Known rows, with every way that one mark hangs from another
Z_16{Z_269{Z_667} Z_366{Z_19 Z_674 Z_903}}: [-2.570 -0.182 -0.027  0.170  1.391  0.568  3.513  0.207 -0.549 -2.597
 -0.407  0.197  0.660  2.653  0.748  2.850  0.791  0.823 -1.788  1.404
  0.200  0.487]
Z_19{Z_366{Z_667 Z_903}}: [ 0.544  0.287 -0.017 -1.507  1.583  2.919  1.724  1.698 -2.126 -3.567
 -0.549 -2.665  1.087  1.333  1.462  1.559  0.056 -2.624 -1.586 -0.212
  4.082  1.588]
Z_19{Z_366{Z_16 Z_667 Z_903}}: [-0.890 -0.299 -1.528 -1.221  1.426  3.096  1.898  1.566 -1.790 -2.818
  0.289 -3.028  1.096  1.889  0.828  1.619  0.202 -1.994 -0.748 -0.170
  3.793  1.581]
Z_19{Z_366{Z_16 Z_674{Z_269} Z_903}}: [-3.864 -0.912 -2.418  0.073  2.662  2.656  3.381  0.489 -1.713 -1.271
  1.567 -2.087  0.809  1.072  0.274  2.673 -0.166 -1.484 -1.393  1.545
  2.087  1.291]
Z_16{Z_269{Z_667 Z_903} Z_366{Z_674{Z_939}}}: [-0.043 -0.306  3.510 -0.721  2.486 -1.235  2.017 -0.288 -2.141 -1.446
  1.011  1.820  0.319  1.527  1.073  2.488  1.056 -0.069 -2.035  2.261
  0.259 -1.385]
Z_366{Z_19 Z_667 Z_674{Z_269}}: [-2.364  0.616 -3.734  2.198  2.398  2.640  1.778  0.147 -0.770 -2.618
 -0.309 -0.151  3.811  3.595 -0.994  3.769  1.062 -1.402 -0.790  0.085
 -0.318  2.181]
Z_19{Z_366{Z_16 Z_674{Z_269{Z_667}} Z_903}}: [-3.177 -0.684 -1.455  0.387  2.992  2.535  2.647  0.397 -1.941 -1.392
  0.932 -1.981  0.506  1.184  0.610  2.921  0.451 -1.516 -1.274  1.815
  2.156  0.654]
Z_903{Z_366{Z_19 Z_667 Z_674}}: [-1.273  1.362 -4.384  0.510  0.943  3.222  1.061 -0.744 -1.148 -2.020
 -1.311 -0.075  2.998  4.290 -0.935  2.470  1.327 -1.410 -0.284 -0.824
  2.356  2.177]
Z_19{Z_366{Z_16{Z_269} Z_674 Z_903}}: [-3.477 -1.774 -2.001 -0.778  1.919  2.474  3.514  0.942 -1.164 -1.011
  1.660 -2.008  0.560  1.605  0.449  2.517 -0.547 -0.992 -1.341  1.362
  2.592  1.053]
Z_240{Z_366{Z_16{Z_269{Z_667}} Z_19 Z_674 Z_903}}: [-3.798 -1.326 -4.566  2.101  2.571  0.642  2.405 -1.231 -0.497 -0.378
  0.652 -1.943  0.925  2.547 -0.279  3.279  1.202 -0.174  0.086  1.413
  1.863  0.982]
Z_269{Z_903{Z_366}}: [ 2.187  0.514 -0.352  0.052  1.962  0.952  0.940 -1.394 -3.425 -1.457
  0.395  0.375  0.985  1.265  1.338  1.404  1.455 -1.176 -1.525 -1.028
  4.265  0.854]
Z_674{Z_269{Z_903{Z_366}} Z_939{Z_16 Z_667}}: [ 1.214 -0.784  3.858  1.703  4.274 -0.285  0.260 -2.173 -3.149 -2.069
  2.360  2.053  0.302  1.656 -1.724  2.452  3.645 -1.769 -2.079  0.909
  0.500  0.078]
Z_903{Z_366{Z_16 Z_667 Z_674}}: [-1.772  0.675 -4.129 -0.385  0.904  3.369  1.847 -0.444 -0.966 -1.839
 -0.323 -0.426  2.675  4.196 -1.153  2.136  1.109 -1.324  0.018 -1.081
  2.987  1.246]
Z_240{Z_366{Z_16 Z_19 Z_674{Z_939}}}: [-4.394 -0.659 -3.945  1.225  3.555  1.870  1.233 -1.942 -1.925  1.061
  1.048 -1.218  2.587  2.511 -1.388  3.275  1.345 -1.271  0.430  1.661
  0.595  0.933]
Z_240{Z_366{Z_16 Z_19 Z_667}}: [-0.943  0.478 -3.738  1.064  1.667  2.211  0.641 -1.224 -1.792 -1.057
 -0.354 -1.703  2.598  3.153 -0.406  2.544  1.622 -1.534  0.401 -0.457
  1.716  1.721]
Z_366{Z_16{Z_269} Z_19 Z_667 Z_674 Z_903}: [-4.813 -1.795 -6.647  1.770  1.223  1.522  3.200  1.328  1.405 -2.696
  0.920 -2.142  2.635  4.470 -1.295  3.209  0.165  0.412  0.589  0.172
  1.503  2.441]
Z_903{Z_366{Z_674}}: [-1.097  0.760 -1.974 -0.403  2.069  3.406  2.182 -1.141 -2.103 -1.389
 -0.482  0.217  2.060  2.678 -0.292  2.350  1.155 -1.389 -1.281 -0.681
  3.023  0.851]
Z_939{Z_16{Z_269} Z_903}: [ 0.682 -2.284  3.650  0.298  3.048 -0.426  2.666 -0.635 -1.598 -2.363
  2.528  1.708  1.807  2.969 -0.020  1.933  1.314 -0.603 -2.627 -2.316
  1.270  0.724]
Z_240{Z_366{Z_16 Z_19 Z_674{Z_939} Z_903}}: [-5.307 -1.260 -5.326  1.478  3.509  1.051  2.191 -1.217 -1.162 -0.081
  1.203 -2.548  1.879  2.132 -1.155  2.914  1.005 -0.907  0.552  1.798
  1.835  1.318]
Z_939{Z_16{Z_366{Z_19}} Z_667 Z_903}: [ 0.214 -0.259  4.604 -0.917  2.763  0.868  3.152 -1.711 -1.187 -2.558
 -0.223  3.056  2.475  4.213 -0.129  1.381  3.373 -0.018 -3.081 -2.309
 -0.587  1.102]
Z_366{Z_903}: [-0.439 -0.755 -0.556 -0.127  3.184  2.556  3.133  0.683 -1.869 -3.790
  0.039 -2.136  1.354  1.021  0.905  2.012  0.772 -0.846 -1.645 -1.024
  3.879  1.099]
Z_939{Z_903{Z_366}}: [ 1.575 -0.080 -0.148 -0.001  3.046  0.920  1.985 -1.250 -2.813 -2.845
 -0.526  1.086  1.123  2.294  0.849  2.013  1.817 -0.970 -1.625 -2.509
  3.725  0.820]
Z_19{Z_366}: [ 0.774  0.180  1.898 -1.564  2.513  4.003  1.311  0.251 -3.573 -1.237
 -0.117 -0.959  1.259  0.725  1.461  2.149  0.483 -2.308 -2.239  0.100
  2.433  0.842]

Rows
[-2.810 -0.907 -0.228 -1.254  3.499  2.589  2.285  1.058 -2.264 -1.681
  0.834 -2.144  1.081  0.725  0.512  2.210 -0.147 -2.254 -1.648  1.883
  2.858  0.722] : Z_19{Z_366{Z_674{Z_939} Z_903}}
[-1.405  0.127 -1.476 -1.448  1.708  2.932  2.551  1.764 -1.119 -2.810
 -0.519 -2.451  1.861  1.977  1.086  1.791 -0.361 -2.484 -1.526  0.395
  3.588  1.499] : Z_19{Z_366{Z_667 Z_674 Z_903}}
[-0.549 -0.267  0.022  1.373  4.506  0.168  1.708 -2.073 -2.377 -0.709
  0.574  0.297  1.177  0.856 -0.317  3.184  2.108 -2.008 -1.510  1.979
  0.957 -0.410] : Z_240{Z_366{Z_674{Z_269{Z_903} Z_939{Z_667}}}}
[ 1.232 -0.935 -0.371  0.509  1.868 -0.500  1.027 -0.183 -1.796 -2.039
  1.372  0.783  0.641  2.101 -0.058  2.497  0.940 -1.083 -1.100  0.493
  2.637  0.277] : Z_16{Z_269{Z_903{Z_366{Z_667 Z_674{Z_939}}}}}
[-3.165  1.236 -0.854 -1.184  1.545  2.879  3.359 -0.613 -1.629 -1.187
 -0.639  0.582  3.179  2.715  0.341  2.197  0.526 -0.256 -1.859  0.257
 -0.443  1.390] : Z_16{Z_366{Z_19 Z_674}}
[ 2.119  0.930 -2.225  0.822  1.135  0.774  0.021 -1.088 -2.647 -1.942
 -0.241  0.170  1.647  2.556  0.927  1.551  1.618 -1.247 -0.769 -1.184
  3.712  1.877] : Z_269{Z_903{Z_366{Z_19 Z_667}}}
[-0.538 -2.084  4.074 -0.050  3.909  1.470  0.872 -0.080 -2.618 -1.773
  2.956  0.247  1.705  2.022 -1.488  2.522  1.531 -1.534 -1.643  0.430
  0.475  0.025] : Z_674{Z_939{Z_16{Z_269}}}
[-3.997 -0.906 -4.918  0.012  1.926  2.514  3.780  1.617  0.646 -3.346
  0.397 -2.758  3.073  3.650 -0.642  2.112  0.125 -0.710  0.117 -0.536
  3.194  1.467] : Z_366{Z_16 Z_667 Z_674 Z_903}
[ 0.712  1.449 -2.931  0.493  0.869  3.115  0.230 -0.734 -2.133 -2.678
 -1.458 -0.258  2.167  3.649 -0.510  2.275  1.880 -1.549 -0.415 -1.525
  2.913  2.266] : Z_903{Z_366{Z_19 Z_667}}
[-1.101 -0.559  0.975  0.184  2.714  1.833  0.904 -1.187 -2.086 -1.127
  0.977  0.930  1.212  3.171 -1.465  2.605  1.964 -1.439 -1.038  0.635
  1.809 -0.169] : Z_903{Z_366{Z_674{Z_939{Z_16{Z_269{Z_667}}}}}}
[-2.241 -0.384 -0.823 -1.311  2.515  3.248  3.134  0.987 -1.876 -1.692
  0.187 -2.095  1.346  0.976  1.239  1.999 -0.371 -1.936 -1.949  0.906
  3.320  1.232] : Z_19{Z_366{Z_674 Z_903}}
[-2.199 -0.760 -3.318  2.080  2.432  0.271  1.286 -2.138 -1.510  1.102
  1.013 -0.428  1.459  2.639  0.086  3.347  1.520 -0.405 -0.100  1.510
  1.051  0.536] : Z_240{Z_366{Z_16{Z_269{Z_667 Z_903}} Z_19 Z_674}}
[-0.688 -0.864  1.787 -1.202  1.927  1.052  0.724  0.908 -1.923 -1.009
  2.015 -0.368  1.851  2.345 -0.068  1.914  0.047 -2.807 -1.569  1.520
  1.500  0.695] : Z_19{Z_366{Z_667 Z_674{Z_939{Z_16{Z_269{Z_903}}}}}}
[ 2.358  0.890 -0.603  1.711  2.235  0.232  0.995 -1.065 -3.111 -2.909
  0.621  0.568  0.738  1.122  0.462  2.460  1.614 -1.681 -1.641 -0.538
  2.626  1.116] : Z_674{Z_269{Z_903{Z_366{Z_667}}}}
[-1.494  0.119  0.351 -0.414  2.884  3.296  2.346 -0.021 -2.847 -0.886
  0.588 -0.399  1.523  0.854  0.665  3.014  0.081 -2.410 -2.387  1.337
  1.110  0.839] : Z_19{Z_366{Z_674{Z_269}}}
[-1.184 -0.667 -4.103  1.175  1.788  0.160  2.048 -0.852 -0.681 -2.143
  0.026  1.148  1.930  4.519 -0.577  2.804  1.510 -0.182 -0.159 -1.724
  2.251  1.575] : Z_939{Z_903{Z_366{Z_16{Z_269} Z_19 Z_667 Z_674}}}
[ 1.643  0.560 -2.070  0.152  1.071  0.909  0.670 -0.868 -2.499 -1.712
  0.560 -0.198  1.451  2.479  0.667  1.332  1.500 -1.171 -0.454 -1.311
  4.268  1.121] : Z_269{Z_903{Z_366{Z_16 Z_667}}}
[-1.184 -1.027  0.272 -0.511  2.232  1.960  1.520 -0.018 -2.243  0.321
  1.429 -0.404  0.742  1.717  1.168  2.776  0.340 -1.216 -1.263  1.718
  1.840 -0.025] : Z_19{Z_366{Z_16{Z_269{Z_667 Z_903}} Z_674}}
[ 0.016  0.377 -2.117  0.072  1.828  2.172  1.296 -0.792 -1.969 -1.557
 -0.153 -1.726  2.232  2.458 -0.043  2.145  1.289 -1.982 -0.181 -0.676
  2.697  0.748] : Z_240{Z_366{Z_16 Z_667}}
[-4.910 -1.554 -4.163  0.125  2.937  2.801  4.394  0.525 -0.311 -1.855
  1.288 -2.294  2.448  2.428 -0.266  2.334  0.105 -0.074 -0.542 -0.037
  2.956  1.140] : Z_366{Z_16 Z_674 Z_903}
[-2.052 -0.767  0.226  1.342  4.446 -0.498  2.048 -2.017 -2.285 -0.735
  1.876  0.292  1.820  1.636 -0.948  2.763  1.500 -2.173 -1.541  1.048
  0.608  0.176] : Z_240{Z_366{Z_674{Z_269 Z_939{Z_16 Z_903}}}}
[-0.734  0.015 -3.375  1.035  1.811  2.346  1.714  1.233 -0.733 -4.532
 -0.977 -2.450  2.548  2.989  0.219  2.241  1.079 -0.983 -0.389 -1.333
  3.054  2.740] : Z_366{Z_19 Z_667 Z_903}
[-6.198 -1.520 -6.337  1.421  2.771  2.790  3.611  0.044 -0.048 -1.162
  0.974 -2.249  2.839  3.272 -0.794  2.940  0.520  0.547  0.232  0.234
  1.776  2.427] : Z_366{Z_16 Z_19 Z_674 Z_903}
[ 1.008 -0.340  5.984 -1.711  2.937  0.821  3.644 -1.346 -1.329 -3.013
 -0.068  3.077  2.134  3.688  0.186  1.051  3.119 -0.349 -3.528 -2.476
  0.121  0.391] : Z_939{Z_16{Z_366} Z_667 Z_903}
[-1.087 -0.355  1.497 -1.436  1.677 -0.571  3.287  0.911 -0.690 -3.360
  0.436  1.545  1.689  2.989 -0.248  2.472  0.342 -0.592 -1.910  0.545
 -0.135 -0.103] : Z_16{Z_269 Z_366{Z_667 Z_674{Z_939{Z_903}}}}
[-2.713 -2.006  0.010 -0.747  3.330  1.363  2.003  0.313 -2.153 -0.135
  2.176 -0.108  0.944  1.848 -0.172  3.058  0.212 -1.344 -1.026  1.598
  1.087  0.059] : Z_19{Z_366{Z_16{Z_269} Z_674{Z_939{Z_903}}}}
[-2.575  0.191 -3.445 -0.163  1.838  3.632  2.364 -1.302 -1.746 -0.639
  0.355 -0.049  2.119  3.238 -0.928  2.419  1.110 -0.834 -0.423 -0.546
  2.824  0.964] : Z_903{Z_366{Z_16 Z_674}}
[ 0.792 -0.839  1.870  1.932  5.154 -0.389  0.495 -0.772 -4.049 -2.406
  2.330  0.393  0.629 -0.281 -0.093  3.221  1.730 -1.672 -1.558  1.417
  1.002 -0.099] : Z_674{Z_269{Z_903} Z_939}
